Known rows, with every way that one mark hangs from another:
(T G (Y (D X))): [ 2.51  1.54  0.42 -0.46 -3.22 -1.39 -0.97  1.33 -0.81 -1.86 -0.93  0.13
  1.05 -0.07  1.67  1.01 -0.05  1.90  3.57 -1.32  1.81  1.95]
(D Y): [ 0.58  0.44 -0.08 -0.19  0.15 -1.41 -0.94  0.58  0.27 -0.74 -0.48  0.39
  2.45  0.39  2.28  0.20 -0.80  1.31  0.56 -0.14  0.81  2.01]
(Y (D G X Z) T): [ 1.38  1.49  1.04  0.98 -0.49  1.82 -0.52  2.61 -0.53 -1.47  0.33 -1.36
  1.01  0.24  0.08  1.22  0.01  1.85  3.69 -0.69  0.64  3.45]
(Z D (T G)): [ 0.24  1.20  0.91 -2.10 -2.48 -0.95 -1.22 -0.43 -0.23 -1.44  1.87  0.54
  2.13 -0.27  2.36  0.89  0.28 -0.15  4.12 -0.68  0.53  1.84]
(Y D): [ 1.05  0.44  0.25 -0.33 -1.16 -0.87 -0.24  1.04  0.12 -0.52 -1.38  0.06
  1.47 -0.23  0.41  0.94 -0.19  1.33  1.12 -1.41  0.38  2.65]
(Z D T): [-0.22  0.42  1.41 -1.34 -1.39 -1.19 -0.74 -0.46  0.31 -1.03  1.86  0.39
  2.02  0.21  1.90  0.71  0.24  0.09  3.79 -0.88 -0.05  2.53]
(T G (Y D)): [ 2.82  1.21 -0.23 -0.83 -2.73 -1.75 -0.40  0.92 -0.73 -1.50 -1.02 -0.03
  1.69 -0.49  1.29  0.51 -0.10  1.65  1.93 -1.24  1.14  1.59]
(X (G (D T Y Z))): [ 1.25  0.23  0.04 -0.48  1.12 -1.00 -2.56  1.96 -0.01 -1.67  0.73  1.28
  3.13  0.76  4.28  0.92 -2.58  1.93  2.24  1.08  1.70  1.68]
(D G (Z T)): [ 0.55  0.87  0.96 -0.34 -0.08 -0.07 -0.40  1.07 -0.26 -2.15  2.45 -1.23
  2.12  0.42  2.13  0.34 -0.82  0.60  4.16 -0.44  0.38  2.51]
(G X): [ 0.34  0.48  0.75 -0.71 -0.55 -1.01 -0.70  0.59 -0.43 -0.43  0.15  1.27
  1.08  0.96  1.17  0.80 -1.67  0.69  2.35 -1.29 -0.69  1.75]
(T G Y): [ 2.36  1.05 -0.25 -0.64 -1.99 -1.87 -0.67  0.62 -0.54 -1.50  0.43  0.19
  1.97  0.04  2.26  0.26 -0.55  1.13  2.33 -0.76  0.69  1.13]
(T G): [ 1.03  1.03 -0.28 -0.90 -1.52 -0.73 -0.97  0.85 -0.25 -0.94  0.10  0.52
  1.83 -0.13  1.94  0.92 -0.60  0.62  1.78 -0.76  0.52  1.43]
(D X): [ 0.31  0.58  0.94  0.21 -0.80 -0.62 -1.03  1.20  0.17 -0.88  0.14  0.51
  1.02  0.66  1.90  1.20 -0.61  0.94  3.00 -1.16  0.54  2.45]
(D G Y Z): [ 0.81  1.25 -0.02  0.59  1.11 -0.26 -1.08  1.39 -0.20 -2.02  0.85 -0.31
  2.97  0.55  2.63 -0.01 -1.11  1.28  2.28  0.73  1.41  2.03]
(Z (D X) (T G)): [ 0.06  1.47  1.55 -1.78 -2.87 -0.62 -1.77 -0.02 -0.32 -1.84  1.97  0.62
  1.53  0.14  2.77  1.37  0.30  0.07  5.69 -0.77  1.23  2.14]
(G (D T X)): [ 0.45  0.59  0.63  0.03 -0.26 -0.51 -2.11  1.15  0.29 -0.89  0.02  1.73
  1.17  1.32  2.69  1.72 -1.21  1.08  3.84 -1.00  1.57  2.19]
(Y (T G)): [ 1.36  0.95 -0.17 -0.64 -1.40  0.51 -0.54  1.25 -0.34 -0.28  0.45 -0.30
  1.52 -0.30  0.75  0.91  0.03  1.02  1.04 -0.64 -0.51  1.91]
(Z (D (G X) Y) T): [-0.43  1.54  1.36 -1.50 -0.97 -1.14 -1.66 -0.42 -0.61 -1.71  2.16  0.73
  2.90  1.16  2.52  0.02 -1.37  0.81  4.91 -0.06  0.72  2.26]
(X D G): [ 1.21 -0.13  0.99 -0.80 -0.51 -0.49 -1.87  1.80  0.44 -0.76  1.02  0.93
  2.13 -0.10  3.09  1.57 -2.21  2.25  2.05 -0.19  0.05  2.86]
(Y (D G X) T): [ 1.04  1.43  0.83  0.72 -1.40  1.33 -0.69  2.24 -0.33 -0.78 -0.22 -1.17
  1.09  0.17 -0.19  1.28  0.09  2.16  3.05 -1.13  0.42  3.63]
(D Z): [ 0.87  0.38  0.46  0.20  0.52 -0.47 -0.37  1.16  0.06 -1.23  0.65  0.24
  1.50  0.35  1.76  0.73 -0.64  0.54  2.09 -0.49  0.11  1.99]
(T (G (D Z) X) Y): [ 2.23  1.43  0.66 -1.50 -0.98 -1.48 -1.33  0.18 -1.78 -2.29  1.05  2.08
  1.31  0.64  2.40  0.92 -2.35  0.70  4.46 -0.62 -0.14  0.17]
(Z (D G X Y)): [-0.28  1.95  0.96  0.38 -0.51 -0.45 -2.32  0.67  0.06 -1.73  1.02  0.69
  3.00  0.94  2.97  0.59 -0.40  1.20  4.51  0.29  2.02  2.58]
(X (D G Z)): [ 1.13  0.96  0.77  0.33  0.78  0.93 -1.38  1.56  0.12 -1.90  1.63  0.45
  1.82  0.36  2.53  1.14 -1.38  1.34  3.63  0.12  0.98  2.74]

Rows:
[ 2.58 -0.30  1.89 -1.22 -0.73 -1.41 -1.18  1.48 -0.09 -2.48  3.05 -0.20
  1.96  0.06  4.14  0.74 -1.96  2.30  4.22  0.11  0.38  2.72]	(X (D (Z (T Y))) G)
[ 2.64  0.61  1.48  0.11 -1.56 -1.35 -0.96  2.66 -0.60 -2.31  0.33 -0.34
  1.59  0.09  2.52  0.94 -1.28  2.59  4.03 -0.51  1.20  2.59]	(T (Y (D (X G) Z)))
[ 1.15  1.40  0.11 -0.28 -1.18  0.44 -1.59  1.48 -0.43 -0.96 -0.12 -0.02
  1.64  0.14  2.01  0.89 -0.14  1.67  1.76  0.19  1.04  2.19]	(D X (Y (T G)))
[ 0.51  0.47  0.83 -0.13 -0.65 -1.27 -2.07  2.08  0.02 -1.29  0.23  0.34
  2.66  0.55  3.57  0.82 -1.89  2.26  2.37  0.33  1.05  2.49]	(D (X G) Y)
[ 3.29 -0.11  0.77  0.03  0.21 -0.83 -1.89  2.58  0.35 -2.02  1.95  0.76
  2.05  0.75  4.50  0.81 -2.03  2.82  3.47  0.39  2.05  2.54]	(X (D (T Y) Z) G)
[ 1.21  1.10  0.25 -1.21 -1.53  0.38 -0.74  1.10 -1.08 -0.24  0.58  0.58
  0.89  0.36  0.54  1.04 -1.10  0.99  2.00 -1.00 -1.13  1.55]	(Y (T (G X)))
[ 0.86  0.78  2.16 -0.77 -2.20 -2.04 -0.98 -0.34 -0.05 -1.93  2.23  0.32
  1.55  0.71  2.66  0.54  0.34  0.79  5.73 -1.06  0.93  2.51]	(Z (D X) (T Y))
[ 2.36  0.81  1.29 -2.49 -2.57 -1.47 -1.40  0.02 -0.97 -1.93  1.89  1.29
  1.01  0.38  3.02  0.85 -1.84  1.49  4.59 -1.00  0.46  1.71]	(Z (T (G (X D)) Y))
[ 0.05  1.79  0.78  0.69 -0.86  0.26 -2.20  1.41  0.40 -1.41  1.59  0.89
  2.18  1.54  2.74  0.98 -0.26  1.01  5.63 -0.46  2.68  2.78]	(Z (D G T X))
[ 0.85  0.53  1.04  0.09  0.34 -0.78 -2.00  2.47 -0.19 -2.06  0.82  0.30
  2.45  0.54  3.90  0.81 -1.83  1.99  2.96  0.83  1.29  2.37]	(D (X G) Y Z)
[ 1.66  1.04  1.06 -2.68 -2.50 -2.30 -1.28 -0.70 -1.63 -1.88  1.59  1.48
  1.39  0.47  2.35  0.84 -2.13  0.74  4.78 -1.32 -0.48  0.66]	(Z (T (G D X) Y))
[ 1.60  1.23  0.90 -1.83 -3.00 -2.10 -0.86 -0.67 -0.50 -1.96  2.25  0.32
  2.31 -0.13  2.76  0.28  0.32  0.45  4.61 -0.66  0.82  1.49]	(Z D (T G Y))
[ 0.95  1.36  0.49  0.24  1.10  0.83 -0.89  1.58 -0.95 -1.30  1.37 -0.16
  1.99  1.10  1.28  0.08 -1.57  1.65  2.46  0.43 -0.18  2.17]	(D (G X) (Y T) Z)
[ 1.57  1.00  0.49  0.56  1.57  1.63 -1.46  1.72  0.08 -1.56  1.52 -0.22
  2.20  0.28  2.26  0.71 -0.95  2.22  1.86  1.11  0.92  3.16]	(X (D G (Y T) Z))
[ 1.23  0.90  0.25  0.28  0.59  1.13 -1.59  1.38  0.26 -0.80  0.90 -0.17
  2.43  0.29  1.87  0.68 -0.95  2.58  1.35  0.59  0.72  3.30]	(X (D G (Y T)))
[ 2.78  1.04 -0.70 -0.35 -1.75 -1.62 -1.10  1.25 -0.14 -1.36  0.45  0.38
  1.87  0.69  2.90  0.21 -0.39  1.43  2.51 -0.68  2.20  1.23]	(D (T G Y))
[ 0.25  0.32  1.78 -1.90 -0.13 -0.94 -0.93 -0.15 -1.02 -1.69  1.88  1.46
  0.97  0.83  1.86  1.27 -2.36  0.07  4.54 -1.00 -1.10  1.49]	(G (D (Z T)) X)
[ 1.42  1.10  0.19 -0.89 -0.12  0.86 -1.06  0.99 -0.90 -1.20  1.00  0.66
  1.36 -0.39  1.09  1.57 -0.75  0.57  2.30 -0.10 -0.71  1.36]	(Y (T (G (D Z))))
[ 2.08  1.12 -0.09 -1.17 -1.80 -1.94 -1.32  0.00 -0.87 -1.55  0.35  1.25
  2.11 -0.06  2.28  0.94 -1.28  0.96  2.86 -0.76  0.24  0.68]	(T (G D) Y)
[ 2.13  0.19  0.94 -1.01 -2.32 -2.31  0.25  0.34 -0.21 -1.43  0.07 -0.89
  1.51 -0.10  1.13  0.17  0.08  1.62  2.65 -1.65  0.53  2.71]	(Z (T (Y D)))
[ 0.66  0.94  0.91 -2.41 -2.39 -1.02 -0.90  0.23 -1.10 -1.19  1.30  0.70
  1.16  0.43  1.86  0.81 -1.43  0.34  3.80 -1.27 -0.25  1.47]	(Z (T (G X)))
[ 1.72  0.44  1.83 -0.23 -0.95 -1.48 -0.42  0.88 -0.37 -2.57  2.19 -0.57
  0.95  0.75  2.85  0.36 -0.32  1.00  5.12 -0.83  0.96  2.34]	(D X (Z (T Y)))
[ 0.38  1.20  1.12 -0.98  0.30 -0.61 -1.04  0.71 -0.98 -2.33  2.04 -0.13
  2.29  1.16  2.71 -0.08 -2.05  1.01  4.24  0.12  0.64  2.03]	(D (G X) Y (Z T))
[ 0.29  1.31  0.50 -2.11 -1.98 -1.43 -1.60 -0.55 -0.20 -1.71  1.34  0.64
  2.91 -0.14  3.17  0.37  0.13  0.37  3.23  0.27  1.46  1.69]	(Z (D Y) (T G))
[ 1.14  0.19  1.15 -0.99 -0.94 -0.62  0.15  0.92 -0.19 -1.62  0.22 -0.77
  1.19 -0.23  1.04  0.79 -0.05  0.77  2.71 -1.10  0.52  2.84]	(Y (D (Z T)))
[ 2.15  1.00 -0.35  0.83 -0.59 -1.28 -0.93  1.59  0.11 -1.44  1.23 -0.49
  2.56  1.36  2.63 -0.26 -0.83  1.91  3.20 -0.71  2.09  2.17]	(D G (T Y))
[ 2.33  1.28  1.06 -1.44 -3.82 -1.70 -0.72  0.88 -0.87 -2.28  0.09 -0.63
  1.04 -0.22  1.93  0.88  0.10  1.69  4.49 -1.56  1.74  2.26]	(Z (T G (Y (D X))))
[ 0.79  1.31  1.60 -0.20 -1.32  0.36 -0.76  1.71 -0.58 -2.50  1.07 -1.25
  1.21  0.32  1.53  1.01 -0.40  1.29  5.46 -0.91  1.56  3.35]	(Y (D G X (Z T)))
[ 0.60  1.28  0.38 -2.01 -1.35 -0.89 -1.75  0.00 -1.30 -1.03  0.09  2.42
  1.30  0.42  1.64  1.61 -2.43  0.43  3.30 -1.04 -0.66  0.64]	(T (G D X))
[ 1.23  0.66  0.48  0.30 -1.29 -0.31 -1.25  2.10  0.39 -0.82 -1.41  0.49
  0.85  0.91  1.55  1.25 -0.11  1.79  2.85 -1.49  2.48  3.11]	(Y (D T X))
[ 0.86  0.62  0.79 -0.74  1.33  0.11 -1.23  0.55 -1.00 -0.92  0.60  1.48
  1.38  0.82  1.32  0.93 -2.01  1.16  2.04  0.16 -0.94  1.61]	(G (D (Y T) Z) X)
[ 0.71  0.75  1.01  0.24  1.08  0.48 -1.62  1.14 -0.36 -1.41  0.51  0.73
  1.46  0.50  1.99  1.33 -0.95  1.44  2.66  0.41  0.30  2.27]	(G (D X (Y T) Z))
[ 1.05  0.52 -0.23 -0.12  1.60 -0.78 -1.92  0.95  0.17 -1.55  0.02  1.55
  2.31  1.01  3.39  0.73 -1.35  1.09  2.10  0.52  2.11  1.52]	(G (D T Y Z))
